Every row comes from one small tree of marks. The marks that hang from a mark follow it in brackets, in alphabetical order. Every link used is in the known rows. Which tree was each row made from?
Known rows:
gole(buse delal(pomam(demuz(sokar)))): [ 1.58 -1.03 -2.19 -1.75  1.82  1.11 -1.66  1.04 -0.50  0.68 -1.23  2.37
 -1.32  1.25 -0.01  2.98  3.36  1.04 -0.24 -0.11 -1.58 -0.84 -0.85 -0.85]
pomam(delal demuz(sokar(nufa))): [ 1.36  0.73  0.33 -1.84  0.86 -0.56  1.50  0.81 -0.14  0.28 -2.92  0.82
 -0.59  1.04  1.15  2.02 -0.19 -0.37  0.33  0.53 -0.56 -1.20  1.74  0.76]
demuz(sokar(delal(gole pomam))): [ 3.84  1.55 -1.04 -1.29  1.55 -0.19  1.03 -0.02 -1.40 -0.89 -0.77  1.31
 -1.51 -1.50  0.14 -0.39  3.27 -0.05 -0.59 -1.04 -0.92 -0.71  1.61 -1.10]
sokar(buse): [ 1.32 -0.10  0.41  0.42 -0.06 -0.30  0.34  0.50  0.13 -1.25 -0.08 -0.03
 -0.40  0.00  0.03  0.42 -1.05 -1.41 -0.93  1.20 -0.64 -0.47 -0.23 -0.40]
sokar(buse(pomam) delal nufa(tikiro)): [ 3.66  0.25  0.36  0.68  0.03 -1.83  1.17  0.09 -1.08 -0.06 -0.18  0.94
 -1.55 -1.34  1.04 -0.60 -1.64 -1.46 -1.88  1.04 -1.10 -1.52 -0.29  0.76]
delal(gole pomam(demuz)): [ 1.33  0.24 -1.57 -0.47  0.81  0.91 -0.10 -0.55 -0.91  0.65 -0.77  1.21
 -0.92  0.18  0.57  0.49  3.05  0.51  0.09 -0.23  0.11  0.92  0.04 -0.94]
nufa(tikiro): [-0.80  0.28 -0.14 -0.35 -0.18 -0.83 -0.21 -0.63  0.05 -0.47  0.66  0.23
 -0.56 -1.01  0.39 -0.72 -0.41  0.19 -0.10  0.21  0.12  0.10  0.54  0.88]
sokar(buse(pomam) nufa): [ 2.85 -0.49  0.01  1.37 -0.33 -0.68  0.31  0.64 -0.88  0.42 -0.95  0.03
 -0.57  0.24  1.33  0.70 -0.79 -0.69 -1.12  0.52 -0.92 -1.11 -0.94 -0.81]
pomam(demuz): [-0.34 -0.21 -0.64 -0.45 -0.25  0.13 -0.04  0.22  0.24  0.11 -0.73  0.66
 -0.29  0.80  0.07  1.11  0.04 -0.12  0.05  0.90  0.02  0.66 -0.06  0.43]
sokar(buse delal(gole pomam(demuz))): [ 4.47  0.56 -0.75 -0.37  1.15  0.24  1.33  0.17 -0.89 -0.90 -0.68  1.71
 -1.75 -0.38 -0.04  0.24  1.66 -2.02 -1.43  1.17 -0.97 -0.26 -0.15 -0.69]
buse(pomam(delal demuz(sokar))): [-1.17 -0.63 -1.59 -0.98  1.33 -0.08  0.03  1.17 -0.34 -0.55 -2.10  1.33
 -1.29  1.91  1.52  3.61  1.94  0.47  0.81  0.12  0.19 -1.18  0.93 -0.57]
gole(buse(pomam(demuz(sokar))) delal): [ 0.28 -1.67 -1.90 -1.23  1.25  0.42 -2.51  1.78 -0.06  0.45 -1.81  2.39
 -1.44  2.02  1.26  4.20  2.88  0.95 -0.12  0.18 -0.98 -2.17 -1.65 -1.02]
gole(delal): [ 0.70 -0.35  0.42 -0.60  0.96  0.34 -0.74  0.13 -0.18  0.99 -0.46  0.96
  0.08  0.40  0.31  0.84 -0.17  0.23 -0.24  0.18 -0.08 -0.57 -1.20 -0.70]
delal(pomam): [ 0.47 -0.21 -1.41  0.52  0.67  0.71  0.05 -0.46 -1.06  0.61  0.54  0.46
 -0.39 -0.15 -0.42 -0.15  1.87  0.86 -0.02 -0.76 -0.33  0.90  0.06 -0.75]
demuz(sokar): [ 0.41  0.64 -0.70 -0.97  0.04 -0.67  0.05  0.54  0.11 -1.29 -0.92  0.18
 -0.34 -0.34  0.16  0.87  0.73  0.33  0.00 -0.26 -0.49 -0.31  1.35 -0.47]
gole(buse(pomam)): [-0.19 -1.76 -0.81  0.76  0.36  0.76 -1.69  0.78 -0.15  0.60  0.32  0.60
 -0.78  1.16  0.61  1.39  2.25  0.58 -0.02 -0.64 -0.37 -1.79 -1.69  0.00]
demuz(sokar(buse(pomam(delal(gole))))): [ 1.82  0.03 -0.02 -0.84  1.81 -0.35  0.30  1.13 -0.73 -1.88 -1.90  0.91
 -1.59  0.72  2.28  2.37  1.98 -1.05 -0.10  0.04  0.02 -3.11  0.79 -1.77]
sokar(buse(pomam) delal): [ 2.51 -0.61 -0.26  0.96  0.56 -0.61  0.56  0.97 -0.59 -0.93  0.04  0.88
 -1.21 -0.06  0.17  0.74 -0.27 -1.67 -1.41  0.93 -0.74 -1.38 -0.83 -0.56]
delal(gole): [ 1.28  0.65  0.59 -0.52  0.35  0.11 -0.05 -0.25 -0.21 -0.19 -0.50  0.19
 -0.28 -0.43  0.91 -0.40  1.21 -0.25  0.12 -0.30  0.41 -0.81  0.03 -0.48]
demuz(sokar(buse(pomam) delal(gole))): [ 4.07  0.72 -0.47 -0.53  0.95 -1.11  0.56  1.20 -0.84 -2.45 -1.36  1.20
 -1.89 -0.76  1.31  1.27  1.52 -1.47 -1.42  0.41 -0.90 -2.55  0.44 -1.56]

Write each row's tree:
[ 0.06  0.10 -1.05 -1.53  1.71 -0.01 -0.07  0.92 -0.57 -0.71 -2.64  1.48
 -1.58  1.49  2.37  3.25  3.11  0.24  0.87 -0.16  0.63 -1.94  1.00 -1.01] | buse(pomam(delal(gole) demuz(sokar)))
[ 0.24  0.28  0.87 -1.55  1.47  0.63  0.70  0.08 -0.07  0.10 -1.72  0.99
 -0.80  1.24  1.33  1.31  1.25 -0.91  0.77  0.55  0.88 -1.35  0.46  0.28] | pomam(delal(gole) demuz)
[ 2.26 -0.79 -0.44 -0.54  0.90  0.55 -0.82  1.02 -0.33  0.38 -0.89  1.92
 -1.83  0.98  0.91  1.47  3.10 -0.93 -0.53  0.27 -0.46 -2.33 -1.59  0.39] | sokar(delal(gole(buse(pomam(demuz)))))
[ 3.07  0.73 -0.54 -1.29  0.35 -1.18  1.39  1.54  0.17 -2.68 -1.60  1.31
 -1.41 -0.05 -0.26  1.92 -0.81 -2.29 -1.47  2.10 -1.55 -0.59  1.07  0.08] | pomam(demuz(sokar(buse delal)))
[ 4.87  0.78 -0.04  0.00  1.31  0.15  1.38  0.00 -1.28 -0.91 -0.04  1.13
 -1.46 -1.26 -0.15 -0.84  1.64 -1.79 -1.52  0.31 -1.04 -0.88  0.00 -1.05] | sokar(buse delal(gole pomam))
[ 2.29  0.70 -1.41 -1.22  0.80 -0.73  0.13  1.10 -0.72 -1.13 -2.17  1.82
 -1.84  0.15  1.39  2.04  2.67 -0.27 -0.48  0.10 -0.21 -1.26  0.66 -0.98] | buse(pomam(demuz(sokar(delal(gole)))))
[ 2.70  0.68  1.00  0.08 -0.65 -1.46  0.89 -0.22 -0.36 -0.48 -0.22  0.09
 -0.72 -1.32  0.95 -0.98 -2.44 -1.32 -1.28  1.19 -0.99 -0.69  0.33  0.88] | sokar(buse nufa(tikiro))
[ 3.39  1.86  0.51 -1.44 -0.01 -2.20  1.59 -0.02 -0.69 -0.64 -1.12  0.83
 -1.22 -2.23  0.48 -1.00 -1.15 -0.61 -1.04  0.21 -1.37 -0.90  2.10  1.40] | demuz(sokar(delal nufa(tikiro)))
[ 3.89  0.52 -0.88 -0.13  0.56  0.05  1.74 -0.24 -1.24  1.82 -1.02  1.48
 -0.86 -0.37 -0.39 -0.36  0.63 -0.40 -0.97  0.31 -1.23  0.76  0.15  0.63] | sokar(delal(pomam(demuz)) nufa)
[ 1.09 -1.49 -1.44 -0.80  1.73  1.76 -1.71  0.43 -0.49  1.97 -0.35  2.24
 -0.99  1.57 -0.23  2.10  2.84  0.65 -0.17  0.11 -1.10 -0.50 -2.18 -0.37] | gole(buse delal(pomam(demuz)))
[-0.89 -1.51 -1.31 -1.10  1.48  0.60 -0.98  1.72 -0.03 -0.36 -1.72  1.65
 -1.62  2.55  1.19  4.08  3.08  0.31  0.71  0.05 -0.44 -2.62 -0.08  0.22] | gole(buse(pomam(delal demuz(sokar))))
[ 0.01 -0.31  0.44 -0.20  1.82  0.54 -0.05  0.03 -0.88  0.55 -1.08  0.66
 -0.87  0.94  2.13  1.06  2.36  0.11  0.73 -0.82  1.14 -2.33 -0.35 -0.84] | buse(pomam(delal(gole)))
[ 2.03  0.14 -2.41 -0.52  0.48 -0.11  0.36  0.79 -0.64 -1.79 -1.12  1.18
 -1.35  0.30 -0.17  2.32  1.40 -0.28 -0.81  1.01 -1.48  0.79  1.09 -1.27] | delal(pomam(demuz(sokar(buse))))
[ 5.27  1.20  0.22 -1.23 -0.11 -1.52  2.10  1.30 -0.14 -1.26 -2.46  1.24
 -1.25 -0.40  0.15  1.24 -1.68 -2.38 -1.80  1.96 -2.10 -0.95  1.10  0.47] | pomam(demuz(sokar(buse delal nufa)))
[ 3.51  0.93  0.14 -0.81  0.44 -1.19  1.43  1.32 -0.09 -2.66 -0.84  0.73
 -1.23 -0.91 -0.33  0.76 -0.75 -2.14 -1.50  1.22 -1.59 -1.32  1.13 -0.22] | demuz(sokar(buse delal))
[ 4.67  1.72  0.78 -1.14 -0.04 -2.52  1.92  0.45 -0.52 -1.80 -1.09  0.89
 -1.47 -2.13  0.40 -0.68 -2.15 -2.03 -1.94  1.29 -1.96 -1.49  1.84  1.09] | demuz(sokar(buse delal nufa(tikiro)))
[ 4.87  0.89  0.12  0.29  0.53 -1.20  1.94 -0.64 -1.48  0.08  0.39  1.11
 -1.57 -2.22 -0.14 -1.79 -1.06 -1.43 -1.97  0.80 -1.76 -0.30  0.60  0.82] | sokar(buse delal(pomam) nufa(tikiro))
[ 0.89 -0.32  1.71 -1.23  1.89  1.18 -0.20  0.37  0.06  0.40 -0.64  0.68
 -0.80  1.00  1.03  0.63  2.14 -1.03  0.65 -0.42  0.12 -3.37 -0.52  0.67] | pomam(delal(gole(buse)))
[ 1.47  0.31 -1.11 -0.98 -0.28 -0.76  0.33  1.35  0.40 -2.37 -1.65  0.80
 -1.00  0.50  0.23  2.49 -0.36 -1.22 -0.80  1.77 -1.11 -0.08  0.94 -0.61] | pomam(demuz(sokar(buse)))
[ 5.60  0.54  0.19  0.53  0.65 -0.36  2.20  0.00 -1.44  0.65 -0.29  0.85
 -0.86 -1.15 -0.57 -1.12 -0.46 -1.70 -1.93  0.57 -1.88 -0.42  0.05 -0.07] | sokar(buse delal(pomam) nufa)
[ 1.09 -0.61 -1.76 -1.10  0.41  0.29 -1.76  1.42 -0.13 -0.85 -1.90  1.57
 -1.74  1.31  1.72  2.90  4.24  0.50  0.14 -0.29 -0.51 -2.27 -0.49 -0.78] | delal(gole(buse(pomam(demuz(sokar)))))
[ 0.51 -1.19 -1.48  0.83 -0.23 -0.18 -0.48  1.09 -0.16 -0.79 -0.79  0.97
 -1.07  1.38  0.95  2.50  0.24 -0.68 -0.76  1.46 -0.22 -0.10 -1.09 -0.89] | sokar(buse(pomam(demuz)))
[ 6.19  1.41  2.25 -0.35  0.39 -0.97  2.10  0.26 -0.66 -0.25 -1.46  0.54
 -0.90 -1.44  0.80 -1.27 -1.19 -2.91 -1.82  0.95 -1.20 -2.16 -0.05  0.04] | sokar(buse delal(gole) nufa)
[ 1.54 -0.36  0.79  0.31  0.95 -1.08  0.85 -0.02 -0.98  0.33 -0.73  0.59
 -1.23  0.06  2.04  0.58 -1.13 -0.98 -0.59  0.71 -0.30 -2.08  0.04  0.57] | sokar(buse(pomam(delal)) nufa(tikiro))
[ 4.99  0.53 -0.28  0.10  0.30 -1.62  1.41  1.27 -1.04 -0.96 -1.77  0.91
 -1.34 -0.65  0.95  1.10 -0.57 -1.45 -1.75  0.65 -1.82 -1.99  0.53 -0.61] | demuz(sokar(buse(pomam) delal nufa))
[ 3.22 -0.07 -0.41  0.06  0.66 -0.34  0.52  0.96 -0.59 -1.03 -1.30  1.73
 -1.80  0.34  1.20  1.44  0.96 -2.09 -1.38  1.46 -0.36 -1.39 -0.98 -0.85] | sokar(buse(pomam(demuz)) delal(gole))
[ 2.93  0.72 -0.98 -0.77  1.24  0.56  0.99 -0.40 -1.10  0.41 -0.62  1.80
 -1.31 -0.51 -0.11 -0.05  2.77 -0.59 -0.50  0.11 -0.35  0.34  0.18 -0.30] | sokar(delal(gole pomam(demuz)))
[ 0.94 -1.01 -0.38  0.30  0.54  0.78 -1.78  0.59 -0.34  0.44 -0.31  0.68
 -1.00  0.80  1.42  0.95  3.45  0.26 -0.01 -0.97  0.02 -2.55 -1.77 -0.54] | delal(gole(buse(pomam)))
[-1.22 -2.07 -0.60 -0.21  1.47  1.21 -0.99  1.12 -0.02  0.95 -0.86  1.51
 -1.23  2.81  1.07  3.18  2.35 -0.13  0.74  0.26  0.07 -2.30 -1.38  0.84] | gole(buse(pomam(delal demuz)))
[ 0.73 -0.77 -1.70 -0.58  1.55  1.07 -0.73 -0.24 -0.81  1.78 -0.64  1.96
 -0.62  0.95  0.06  1.72  1.68  0.95 -0.16  0.33 -0.32  0.97 -1.18 -1.21] | gole(delal(pomam(demuz)))
[-0.90 -1.86  0.19  0.14  1.70  1.11 -0.97  0.94 -0.23  0.91 -0.18  0.80
 -0.93  1.94  1.06  1.97  2.26  0.06  0.66 -0.58  0.05 -2.93 -1.35  0.41] | gole(buse(pomam(delal)))
[ 4.79  1.55  1.76 -0.77  0.38 -0.64  1.72 -0.22 -0.80  0.99 -1.38  0.59
 -0.51 -1.46  0.79 -1.66 -0.10 -1.46 -0.86 -0.11 -0.55 -1.59  0.27  0.54] | sokar(delal(gole) nufa)
[ 4.33  1.09  1.53 -0.17 -0.13 -1.84  1.95 -0.19 -0.56 -0.56 -0.15  0.67
 -1.15 -1.96  0.21 -1.61 -2.83 -2.44 -1.97  1.55 -1.44 -1.21  0.45  1.53] | sokar(buse delal nufa(tikiro))
